Each row comes from the steps of one walk. Every step used is in the known rows, and no mark comes twice. Write the walk behind each row, first mark first.
In the rows, zero is written as 128.
Known rows
kipip bemu: [159 127 144 115 126  98 150 181 102 104 107  99 149 123 112 147 134 105
 141 129  99 134 127 100 150 135]
kiluva gonag: [145 112 134 103 144 178 107 100 130 119 101 173  89 118 132 104 101 119
  95 134 112  78  81  95 136 205]
budur mozagif: [109  98 117 109 107 131 130 110 147 140 114 149  56 128 151 116  88 159
 135 144 119 124 106 136 122 177]
kiluva pime bemu: [145 150 120 138 113  53 110 150 139  81 111 152 134 127 144 115 119 160
 161 117 145  96 100 153 127  89]
kiluva tana: [176 142 117 110 120 138  57 136 156 132  99 117  87 158 115 143 105 111
 119 155 100  88  92  72 107 129]
mozagif ririf neben: [132 133  75  98 163 103 115  72 135 127 153 146 134 125  71 122 206 102
 104 157 127  62 131 143 126 114]
bemu pime neben: [109  87 106 165  95 124 113 152 104 112 152 105 209 139 128 135 108  89
  93 158 149 195 140 169 103 133]
neben ririf mozagif: [221 153  93 147 182 138  90 141 129 149 163 119  83 102 150 141 172 136
 143 135 151 104 139 120 147 165]
gonag kiluva pime neben gitib: [ 83 147 181  94 137 154  76 176 166 114 121 117 125 118 144 141 111 153
 139 111 144 120 122 136 131  58]
mozagif ririf neben gitib: [126 159  86  95 168 107 124  71 144 132 160 162 156 135  64 116 200 107
 141 156 124  69 133 148 119 118]
pime neben gitib mozagif ririf: [112 131 118 118  86 198 181 183 127  96 148 116 149 118 106 106 102 118
 165 132 134 186 141 129 138 155]
tana kiluva pime neben gitib: [ 81 156 137 132 125 110 104 120 143 133 113 135 168  97 149 107  58 149
 184 100 140 193  91  95 103  44]
budur mozagif ririf neben pime bemu kipip: [ 87 126 101 114  96  69 176  61 132 147 165 162 114 149 119 135 170 132
 118 139 118 117 130 209 121 183]
tana kiluva pime bemu kipip: [ 92 147 149 147 128  61 106 116 135 131 114 124 180 108 166 133  82 134
 176  97 132 166  85 110 107  60]
tana kiluva pime neben gitib mozagif budur: [ 80 162 150 138 120 125 122 135 147 125 113 117 138 101 159 106  55 136
 184  90 147 199  94  81 116  56]
neben gitib mozagif: [125 145 135 135 142 188 152 166 152 125 103 130 119 141 132  98  79 130
 213 129 124 127 132 100 114 159]
kipip bemu pime kiluva gonag: [139 101 176 147 109  78 182 149 102 120 112 106 174 149 124 159 137 120
 125 133 100 159 133 130 137 151]
kipip bemu pime neben gitib: [128 132 141 136  94  82 177 189  83  98 139  98 222 147 112 154 132  89
 142 137 111 203 145 145 136 143]
gitib neben ririf: [179 130 123 132 138 167 110 165  93 150 153 161 115 122 135 104 198 143
 108 126 152 145 142  87 144 174]
gitib mozagif ririf neben: [121 106  84 126 139 156 177 134 127 113 107 107  53 128 120 112 156 109
 123 133 129  87 140 105 133 152]
ririf neben gitib mozagif: [ 99 123  87 122 160 143 141  82  99 141 103 151 124 143 116 115  95 120
 111 140 104 107 158  98 114  94]
ririf mozagif: [176 121  86 109 169 142  97  84 122  69  97 110  58 113 138 126  84 153
 121 138 140  77 125 116 160 123]
budur mozagif ririf neben: [ 97 117  87  86 120  95 152  63 144 142 142 167  60 135 116 119 158 147
 118 153 118  95 116 158 126 169]
gonag kiluva pime neben ririf mozagif: [115 147 162 101 149 145  73 170 152 114 132 105  87 105 160 154 137 158
 117 108 156 113 129 137 149  68]
kipip bemu pime: [143 120 139 143 120  64 151 175  93 107 121  95 194 148 120 157 144  88
 132 140 111 160 134 135 130 141]
gonag kiluva: [108 113 192  95 163 182  63 169 163 148 114  86 109 114 141 160 124 119
 104 121 123  91 127 107 137  90]

Which walk is each row?
[164 117 108 145  99 178 124 197 109 143 183 110 159  90 125 132 145 109
 110 135 142 195 146 128 138 150] -> pime neben ririf
[159 131 122 143 106  72 176 186  71  97 151  86 184 135 129 167 157  95
 121 134 123 196 151 146 154 153] -> kipip bemu pime neben ririf mozagif
[105  96 121 163 134 132 135  23 104 183 115 157 151 137 103 128 110 140
  38 120 105 106 171 159 103  78] -> ririf neben pime kiluva gonag
[127 141 120 151 109  41 102 142 131  75 124 152 168 135 148 127 122 144
 167 127 146 106 100 174 116 101] -> kiluva pime bemu kipip
[105 126 158 114 152 156 110  87 135 162  98 138 125  96 153 117  67 116
 126 103 108 147  71  55 121 133] -> tana kiluva gonag
[193 138 107 122 151 162 116 139  84 123 146 155  79 121 143 109 186 160
 105 124 158 132 145  90 165 173] -> gitib neben ririf mozagif
[119 169 132 138 138 103  95 117 138 128 136 115 128  87 164 122  86 141
 159  94 158 186  95  91 131  55] -> tana kiluva pime neben ririf mozagif budur
[197 151 120 120 151 163 109 139  91 119 157 149  77 123 143 110 191 147
 101 121 165 133 142  84 174 172] -> gitib neben ririf mozagif budur
[139 109 148 147  97  87 142 158 105 102 152 107 212 135 139 162 130  92
 134 133 112 137 124 162 140 162] -> pime bemu kipip
[104 136 101 122 160 144 134  82 106 137 115 143 122 144 115 116  99 107
 107 138 111 107 156  93 123  94] -> ririf neben gitib mozagif budur
[111 115  99 153 115 130 201 134 116 118 130 102 108 143 123 128 168  95
 123 121 129 109 155 156 128 166] -> gitib mozagif ririf neben pime bemu kipip
[113 122 109  91 112 112 147 100 168 133 143 155  60 130 123 113 154 150
 155 149 129 101 100 161 127 196] -> budur mozagif ririf
[153 146 151 185  93 118 145 141 130 160 148 113 209 139 115 132 128 110
 117  93 128 141 157 211 115 133] -> neben pime bemu
[ 95 127  92 106 112  95 156  55 146 156 149 167  79 140 112 117 161 145
 115 141 123 103 128 188 117 167] -> budur mozagif ririf neben pime
[141  67 196 138 123 182 147  85 160 150  93 144  89 115 130 122  89 185
 114 130 105 101 114  99 132 146] -> pime kiluva gonag
[128 138 190  80 147 172  45 165 175 152 105  82  80 145 137 178 125 113
  98 129 103  80 110  80 128  92] -> gonag kiluva tana
[107  94 116 173 134 123 126  36 108 186 119 139 165 136  99 133 113 141
  50 123 110 114 184 165  97  50] -> ririf neben pime kiluva
[133 103 167 163  98 177 144 108 109 153 119 152 144 143 114  96 140 176
  91 102 145 157 166 141 125 123] -> gitib neben pime kiluva
[103 113 116 161 100 128 122 151 113 118 159 120 231 149 121 128 103  94
 130 157 146 202 142 174  98 136] -> bemu pime neben gitib
[126 113 111 147 117 154 189 116 145 139 107 102  54 149 114 124 154 127
 120 123 119  96 151 120 119 139] -> gitib mozagif ririf neben pime kiluva tana
[128 161 130 123 146 175 164 160 167 122 124 135 120 143 112  97 126 124
 227 133 130 111 128 117 118 172] -> neben gitib mozagif ririf
[107 144 192 100 142 112  82 176 163 118 113 107 113 122 157 158 135 149
 127 103 136  87 116 137 143  64] -> gonag kiluva pime bemu
